Each row comes from the steps of one walk. Every step used is in the known rows, and no mark comes twice. Write the walk behind each row, first mark first.
Known rows
kemi/gevoz: [  1   2  -8   9 -10  -8  -4  -8   4   2  -9  -3   6   2  -7   3  -3   4
   8   5  -3  -5  -2  -5   9  -5  -6  -5   0   8  -2   1   4  -6   2   3
  -2  -1   6  -3  -2  -3   7   7   1  -1  -7  -2  -3   2]
gevoz/vife: [  4  -7  -6   3  -7 -13  -1  -4   1   1  -9 -11   7   8 -14  -4   2  10
   3  -1  -8   2  -4   6   0  -5  -2   0  -4   6  -1   2   0   2  -3   0
  -4  -3  -3  -4  -5  -4   8   6   1  -1  -9   8  -2   2]
vife/fezer/kemi: [  6   0  -3   1  -7   0   0   0   9   2 -10   1   4  13  -3  -9   2   5
  14   3   2 -10  -4  -7  11  -6  -4  -2  -6  11  -5  -4  -7  -4  -3  -5
  -3   9   1   2   2   2   6   0   6   3  -7  10   1  -4]
vife/fezer: [-2  2 -6  1 -8 -8  0 -2  2  7 -5  6  0  7 -3 -7  1  7 15  0 -2 -8 -2 -5
  7 -5 -1 -2 -3  8 -5 -3 -3 -1 -7  0 -4 13  2  3  4  1  8  2  8  1 -8  8
 -7  3]
kemi/gevoz/dosed/fezer/buvoki/pipelud/vife: [ 14  -2  -7   1  -8 -10  -8  -1 -13  -4 -10 -15  13   1  -2   7  -1  -7
  21   0  -7  -4 -14   1  22  -2  -2   2  -7   8   1  -6   5   4  -1  -4
 -10  -4   1   1 -10  -3  -6  -4   9   6 -12   4  -9 -10]
kemi/gevoz/futu: [  2  -6  -8   8  -9 -12  -2  -4  12   7 -13 -10   8   3 -16   0   4   6
   3   3 -13  -2   1   8   8  -6  -5  -1  -7   5  -3  -2  13  -4  10   4
  -8   9   5   1  -2  -5   4  11  -3   1  -7  -2  -6   2]
roraza/buvoki/gevoz: [  4  15  -3   3  -4   0   3   0   2  -4  -6  -6   5   3  21   3  -1   2
  13  -9  -3  -3 -12  -1   4  -8  -2   1   4   9   5   1  -4   7 -12   5
  -5   1   0   9  -4  -5  -4  -2  -2  -5  -8   2 -16  -5]
kemi/gevoz/dosed/fezer/buvoki/pipelud: [ 10  11 -12   5  -8 -11   0  -4   8   5  -6 -11  11   1  -5   7   3  -7
  30   0  -3   0 -10   3  14  -4  -3   1  -2   7   0  -1   4   7   0   3
 -11  -9   3   4 -14  -3   0   1   1   7  -5   5  -4  -5]
vife/fezer/kemi/gevoz/dosed/pipelud/futu/difan: [  4 -13   0   8 -10  -6  15   7 -19  -2  -8   1   5  14 -29 -10   0  -2
  31  10  -9 -13   7   4  22  -4  -3  -4  -1   8  -3 -15   0   9  11   2
 -12  11  -4   3  -7  -2 -11   7  12  11 -14  11  -3 -15]
pipelud/kemi/gevoz/vife/fezer/buvoki/difan: [  5  -7 -10  -1  -9 -16  -5  -2  10  -1 -14 -13   9  12   2   4   3   4
  17  -3 -10 -10   1  -5  12  -7   4   2  -9  10   3  -4  -2   8  -3   4
   7   3   0   2 -19  -3  10   6   3  -1  -7  -1 -17 -19]
dosed/fezer: [  3   7  -5   3  -8  -6  -4  -5 -10   3  -5  -6   4   9 -11  -1  -5   2
  15   0  -7  -3  -5  -2  13  -6  -4  -1   3   9  -6   5  -8   0  -6  -2
  -6  -4   9   2  -4  -2  -1  -1   8   7  -7   8  -1   6]
pipelud/kemi/gevoz/dosed/fezer: [  1   8  -8   7 -10 -23  -1  -4 -31   0  -5 -13   3   6 -31   6  -5 -10
  21   3 -18  -4   2   7  13 -10  -4  -1 -12   6  -6  -3  -1   9   3   2
   4 -11  15   0  -8  -3  -8   0   9   8  -7   2  -7  -1]
gevoz/futu/difan: [  2 -14  -5   7  -8 -10   7   7  14   5 -10 -10   3   4  -5  -9   8  11
  -9   8  -1   4   6  14   8  -7  -3   2   2   4   4  -6   5   5  11   3
 -13  16  -1   2   1  -4   1  13  -2   3 -11   5  -3  -3]
gevoz/kemi: [  1  -1  -3   0  -9 -17   4  -2   2   3  -7 -12   9   4 -13  -8   4   7
   1   3  -3   1  -3   7   1  -7  -5   1 -12   5   0   1  -1   0   1   0
  -4   0  -1   2   2  -5  -2  10   5   3  -4   6  -2   6]
roraza/futu/difan: [ -4  -3   1   7  -5  -1   9  -2   1  -4  -8  -3  -3   4  -1  -6   1   2
  -6   4   3  -9  -4   4  18  -6  -4   1   5   4   1  -3  -2   2   3   4
  -8   5  -2   4   0  -1   1   2   1  -1 -13  -1  -7  -3]
dosed/fezer/buvoki/gevoz: [ 14  10  -2   2  -5  -7  -5  -1   9   1  -9 -12   9   8  15   7   1   0
  23  -6   0   4 -16  -1  15  -4  -2   2   9  13   1   1  -5   9  -4   4
 -13 -14   5   6 -18  -1  -4  -4  -4   4  -7   7  -7  -2]
raru/katof: [  1   2  -5   7  -5  -1  -2   1  -7   5 -10 -15   7   7   4   2  -8   2
  -1   3  -6  -5 -19   8   9  -7   0  -1  -8   8   3   1  -2   0  -7   4
  -3  -3   5  -2  -3  -2  -1   0  -1   0  -9   1   1   7]
raru/vife/fezer/kemi: [  6   1   0  -3  -3   3 -12   2   6   5 -12   3   7  16   3  -1  -4   3
   0   2 -11 -12 -16  -1  10  -4  -5  -2  -8   9  -5  -4 -12  -8 -14  -3
 -12   6  -1  -1  -2   4   0   0   1   2  -9   8   2 -11]
pipelud/vife/fezer: [  1 -11  -1  -4  -8  -8  -7   2 -18  -1  -9   3   2   9  -1  -6  -3   6
   7   1  -5 -12  -7  -6  17  -4  -1  -1  -7   9  -4  -8  -2  -4  -7  -6
  -3  15  -1   1   7   2   3  -1  14   2 -13   6 -10  -1]
kemi/gevoz/vife/fezer/futu/difan: [ -3 -20  -1   4  -7  -4   2  -5  25   4 -13   4   3  12  -9  -7   4  11
  15   7  -8 -18   4   9  10  -3  -3   0   4   7  -5  -6   4   3   7   2
 -14  15  -9  -7 -13   2  13  11  -2   6 -12   2  -2 -13]
raru/vife/fezer/kemi/gevoz/dosed: [  2   2  -6   2  -5  -9  -7  -1   7   5 -12   0   5  11 -13   3   0  -5
  14   3 -18 -15  -9  10   5  -6  -5  -3 -19   7  -7  -6  -2  -7  -5   3
 -13   0   0  -2  -7   4  -3   3  -2   3  -6   4  -2 -12]
fezer/kemi: [ 12   0  -2   4  -6   2   0  -1   8  -4 -10  -9   9   8  -1  -5   0   5
   2   6   4  -1  -9  -2   8  -6  -5  -3   0  12   0  -3  -6  -3   1  -4
  -4   0   3   0   0  -2   3   3   0  -1  -7   8   6  -5]
fezer/kemi/gevoz/vife: [  9  -9  -5   6  -7  -7  -5  -7  14  -4 -17 -14  13   9 -20   0   2   7
   7   5 -10  -4  -3   2   7  -6  -7  -3  -8   9  -3   2   3  -5   2  -2
  -3  -6  -1  -9 -11  -3   9   9  -2   0  -6   3   2 -11]
gevoz/vife/fezer: [ -3  -8  -7  -1  -7 -16   0  -2   3   7  -8  -1   2  11 -15  -8   4  10
  15  -4 -12  -7   1   4   3  -6  -1   1 -10   6  -6  -1  -1   2  -9  -1
  -5   7  -4  -1  -3   0  11   5   7   1  -8  10  -7   0]
roraza/buvoki: [  2   8  -6   0  -6   0   2  -2  -4  -3  -5  -5  -2   4   6  -4  -2   5
  16  -5  -5  -8  -6   0   9  -5  -4   0  -5   5   1   4  -5  -1 -12   0
  -3   8  -1   7   2  -5   2  -1   1  -4  -8   1  -8  -1]
dosed/pipelud/kemi: [  8   0  -6   5 -11  -8   0   3 -29  -1  -2  -9   9  10 -10  -8  -9   4
  13   5  -6   2  -6  -5  11  -6  -1  -2   1  10   1  -8  -9   2   0  -2
   5  -3   9   5   0  -5  -9   3   8   5 -11  11   0   1]
kemi/gevoz/vife/fezer: [ -5  -5  -9   3  -9 -16  -4  -6   6   7 -11   0   4  10 -21  -2   2   8
  21  -1 -16 -12   6   1   7  -6  -3  -2 -10   6  -9   1   6  -1  -7   3
  -5   4  -2  -6  -8   0  12   9   7   2  -6   3 -10  -1]
vife/fezer/buvoki: [  5  -1  -6  -2  -7  -5  -2   0  14   7  -8   1   0   9  13  -6   5  10
  26  -3   3  -9  -5  -3  14  -1  -1   1  -4   8  -3  -4  -2   1  -3   0
 -10   8  -3   4  -3   2  11  -1   0   0  -8   6  -5  -4]

Which walk is each row?
[  0 -15  -2   2  -6  -5  -3  -9  19   5 -14   2   6  13 -15  -4   3   8
  26   0 -17 -20  -4   5   4  -2  -3  -1  -4   8  -9  -3   7  -2   1   0
 -10  12  -5  -3 -12   1  15   5  -1   4  -8   1  -2  -7] : kemi/gevoz/vife/fezer/futu
[  2 -15   0   6  -6  -6  -1  -2  11   0 -11  -3  13  13  -8  -2  -2   5
   5   9  -7 -18  -4   1  14  -9   2   0   7   7   1 -17   2  16   4   0
  -3  17  -5  -4 -11  -2   6  12   9   7 -14   3  -4 -22] : buvoki/pipelud/kemi/gevoz/vife/fezer/futu/difan
[  2 -15   5   4  -2  -5   7   3  26   3 -10   0   7  13   9  -5   6   9
  11   0  -3  -7  -7  10   2  -5   2   3  12  10   3 -11   0  15   4   4
 -17  11 -10  -2 -15   1   3   9  -4   5 -12   8  -8 -13] : buvoki/gevoz/vife/fezer/futu/difan
[  9   0  -5   9  -8  -1  -4  -6  12  -4 -15  -8  10   6  -7   1  -2   3
   6   9  -1  -6  -5  -6  11  -5  -7  -5  -2  11  -3  -1   1  -8   6  -2
  -2  -3   4  -4  -5  -2   5   6  -1  -1  -5   1   3  -8] : fezer/kemi/gevoz
[  1   3 -10  11 -10 -20   2  -1 -20  -2  -5 -13   4   1 -21   4  -3  -5
   9   4  -9  -1   1   8   4  -9  -3  -2 -13   6  -1  -9   5   6   9   4
   8  -5   9   0  -2  -4  -1   4   3   0  -9  -1  -8  -4] : pipelud/kemi/gevoz/dosed
[  9 -13  -1  -7  -7  -7  -9   4  -6  -2 -13  -1   3   9  14  -6   1   8
  18  -1   1 -11 -11  -3  22   0   0   2  -8  10  -1  -9   0  -4  -4  -6
 -10  14  -4   1  -1   3   7  -4   7  -1 -14   6  -9  -7] : pipelud/vife/fezer/buvoki
[  6   1  -8   5 -11 -20   8   5 -36   0   1 -13   6   8 -18 -10  -3  -2
  20   2  -9   5  -3   8   2  -6   0   0  -8   8   1 -10  -5   8   5  -1
   6  -6   6   7   0  -5 -14   4   6   6 -11  13  -2   0] : gevoz/dosed/pipelud/kemi
[  4 -12  -6  11 -13 -15   2   8 -12   2  -9 -13   7  10 -19  -9  -2   8
   4  13 -12   1  11   8  16  -8  -2  -2   1   5   2 -12   2   6  15   4
  -3   7   6   3  -7  -7 -11  17   4  10 -13   4  -4  -8] : dosed/pipelud/kemi/gevoz/futu/difan
[  6 -10  -3   2  -5 -12   6  12  34   9 -12  -8   5   9  25  -5  14  11
  10  -1   3   2  -1  11  13  -6   2   6   5   7   6 -12   4  17   7   8
 -21  15  -8   8 -11   1   2  10  -7   3 -11   6 -14 -11] : vife/fezer/buvoki/gevoz/futu/difan
[  3 -24   0   2 -10  -7   7   7 -14  -2 -10   7   2  11  -9 -15  -2   3
  33  10  -7 -19   0  10  15   2  -2   0  -5   8  -2 -17   3  -2  13  -2
 -14  17  -6   0  -5   2  -9   7   5  14 -18   7  -5 -12] : kemi/gevoz/dosed/pipelud/vife/fezer/futu/difan
[ 11   7  -6   5  -4 -16   8   4  13   1  -7 -15   9  -1  19   3  10   0
  20  -6   5  10 -13  11  -3  -3   0   4  -1  10   8  -7   4  12   7   7
 -11 -10  -2   7 -11  -3  -2   1 -12  -4  -7   7 -10  -6] : fezer/buvoki/gevoz/dosed
[ 10   5  -9   0  -7 -13   1   0  -4   4  -6 -13   2   6  -6  -2   6   0
  34  -4  -4   3  -6  13  10  -2  -3   4  -9   7  -1   0  -2   8   2   0
 -13 -12   2   4 -11  -1  -1  -5  -3   6  -7  10  -2  -1] : gevoz/dosed/fezer/buvoki
[  6   4   1  -4  -6 -20   2   4  22   7 -10  -8  10   9  16  -3  11   6
  22  -7   1   0  -8   4   6  -6   0   4  -7   8   2  -7  -1   8  -1   4
 -12  -1  -6   8 -10  -1   0   6   0   3  -3   8 -14  -3] : vife/fezer/buvoki/gevoz/kemi
[  3   2  -2   1  -5  -1 -17  -3  12   4 -16   4   8  14  -3   6  -5   0
   4   5 -14 -18 -12  -3  16  -5  -6  -5 -10   9  -6  -2  -5 -13 -11   0
 -12   3   1  -5  -7   4   2   3   0   2  -7   1  -1 -11] : raru/vife/fezer/kemi/gevoz
[  5   6 -13   4  -9 -17   0   1  -2   3  -5  -8   8   4   2   3   3  -5
  25   0  -2  -8  -4  -1  13  -8   3   0 -10   7   0 -15   5  14   3   2
   0   6   1   6  -4  -2   3   3   7   2  -9   3 -12 -14] : vife/fezer/buvoki/pipelud/kemi/gevoz/dosed
[ 14  -2  -3   4  -3 -13  -3   0  20   0 -12 -18  14   6  14   3   8   9
   8  -8  -2   9 -14   7   2  -4   0   4   4  10   7  -3   2  10  -1   4
 -12 -11  -6  -2 -19  -3   5   5  -9  -4  -8   7  -9  -9] : fezer/buvoki/gevoz/vife
[ 13 -21   2  -1  -8 -10   1  18   1   1 -14  -7  10  13  21 -11   6  13
  16   0  -2   1  -6   8  22  -2   3   6   5   9   7 -18   2   9   6   1
 -24  17  -9   9 -11   0 -13   7   1   9 -17  12 -16 -13] : dosed/pipelud/vife/fezer/buvoki/gevoz/futu/difan
[  8  -5  -9  -3  -5  -8  -3   0  21   7  -8  -7  12   8   9  -5   7   9
  19  -6  -2  -4 -10   1   8  -4   3   3   0   8   1  -5   0   7 -11  -3
  -9   9 -10   2  -7  -1  11   4   5   1  -8  11  -5 -10] : gevoz/vife/fezer/buvoki/pipelud
[  9 -10   0   3  -5  -7  -3  -3   3   2 -12  -9  16  10 -10   4   4   3
  19  -4 -15 -13  -7  -3  23  -3   1  -2   2   8   0  -9   9  12  -5  -1
 -11  14  -9  -1 -11  -4  12   4  11   1 -12   3 -10 -15] : kemi/gevoz/vife/fezer/buvoki/pipelud/futu
[ 11   3  -6   0  -8  -5  -7  -4   3   3  -8 -11   4   9   4   0   1   5
  27  -1  -1  -1 -10   0  19  -2  -3   1   2  10  -2   3  -7   1  -2  -1
 -11  -8   4   2 -12  -1   2  -4  -1   5  -7   8   0  -1] : dosed/fezer/buvoki
[  3   2  -6   4  -8  -1  -3  -5  13   2 -12   3   5  10  -8  -3   0   3
  20   7  -2 -15  -1  -9  14  -6  -5  -5  -6  11  -8  -3   0  -7  -1  -1
  -3   7   3  -1  -3   1  10   3   5   1  -5   4  -2  -7] : vife/fezer/kemi/gevoz
[ 12 -13  -2  -6 -10  -5  -8   6 -20   0 -11   0   6  14  12 -13  -2  12
  33  -1  -2 -10 -11  -6  24   3   1   0  -5  11  -1 -10  -3  -6  -5  -8
 -12  11  -6   4  -4   1  -3  -3   9   6 -15  13  -6  -6] : dosed/pipelud/vife/fezer/buvoki
[  5   7  -9  11  -9  -7  -5  -5  -9  -2  -6  -9  15   2  -4   7  -8  -5
  -6   8  -1  -4  -8 -13  14 -11  -1  -5   4   9   2 -10   1   5  -2   1
   9   2   9   0   1  -7   1   6  12   0  -9  -1  -6  -5] : buvoki/pipelud/kemi/gevoz
[  1 -15   1   1  -6 -11  -7  -6  -2   1 -13  -5   8  17 -20  -3  -1   4
  23   1 -20 -19  -3   4  10  -5   0  -1  -7   9  -7 -10   5   5   5  -2
   1  10   0  -4 -12  -1  11   5   3   4 -11   0  -4 -13] : pipelud/kemi/gevoz/vife/fezer/futu
[  7   1  -9   8  -7 -10   6  -3   8  -2 -11 -10   8   3 -16  -1   3  -3
  13   6  -2  -3  -4   7   3  -6  -7  -3 -13   9  -2  -4   4  -2  10   1
  -2  -6   3  -2  -4  -2   1   5  -3   1  -5   3   1  -8] : fezer/kemi/gevoz/dosed
[  4  -9  -1   9  -8 -14   5  -1 -11  -3  -8 -10   2   9 -21  -1  -3  -6
  20  11 -10 -10   1  13  16  -7  -4   0   0   7  -2 -10   0  14  16   2
  -6  -2   7  -1 -12  -1  -8   4   0  11 -12   1   1 -12] : pipelud/kemi/gevoz/dosed/fezer/futu/difan
[  8   8  -4  -2  -4 -11  -3   9  -1  11  -4  -3   9  13  22  -1   2  -1
  32  -8 -12   1 -20  13   2  -1   1   4  -5   9   3 -10  -7   4  -9   7
 -22  -7  -6  10 -17   2 -17   0  -7   6 -10  14 -10  -9] : raru/vife/fezer/buvoki/gevoz/dosed/pipelud
[  8 -14   4  -3  -4   7  -5  -1  -1   0  -9   7  13  11  13  -7  -3   2
   7   1  -1 -16 -22  -8  15  -1   2  -1   4  11   0 -14   0   2  -6 -10
  -8  28  -5   5   5   0   2  -2  14   4 -16   6  -3 -10] : buvoki/pipelud/vife/fezer/futu
[  7 -17   0   5  -6  -8   1   2  10  -1 -12  -7  13   9  -5   1   5   7
  11   3  -6 -12   1   0  27  -3   1  -2   8   6   3 -12   7  16   1   3
 -15  18 -12  -5 -13  -3   9  10  11   2 -15   3 -11 -20] : kemi/gevoz/vife/fezer/buvoki/pipelud/futu/difan
[ 11  -5  -6   6  -8  -5  -7  -4   9   3 -16 -14  12  13 -27   1   3   2
  15   4 -18  -4   0   5  18  -8  -7  -1  -7   9  -8   3   3  -3   6  -3
  -9   2   9   1 -11  -3  -4   6   0   9  -4   5   3  -6] : dosed/fezer/kemi/gevoz/futu
[ 11  -9   5  -9  -8 -16  -4  11 -12  -1 -12 -10  16  13  13 -11   4   8
  27  -5  -4  -2 -14   1  18  -2   2   5  -8  10   4 -11  -4   3  -1  -4
 -15   1  -8   9 -11  -1 -15   5   9   9 -11  14 -14  -5] : dosed/pipelud/vife/fezer/buvoki/gevoz/kemi
[  8  -3   4   1  -5   4  -3  -7   3   3  -8  -3   6  13  -8  -2  -3   3
  23   1  -9 -10 -13   3  11  -2  -5   0   6  11  -5   2  -5  -2   0  -5
 -12   3   4   3 -10  -1   1  -4   0   8  -8   8   6   1] : dosed/fezer/futu
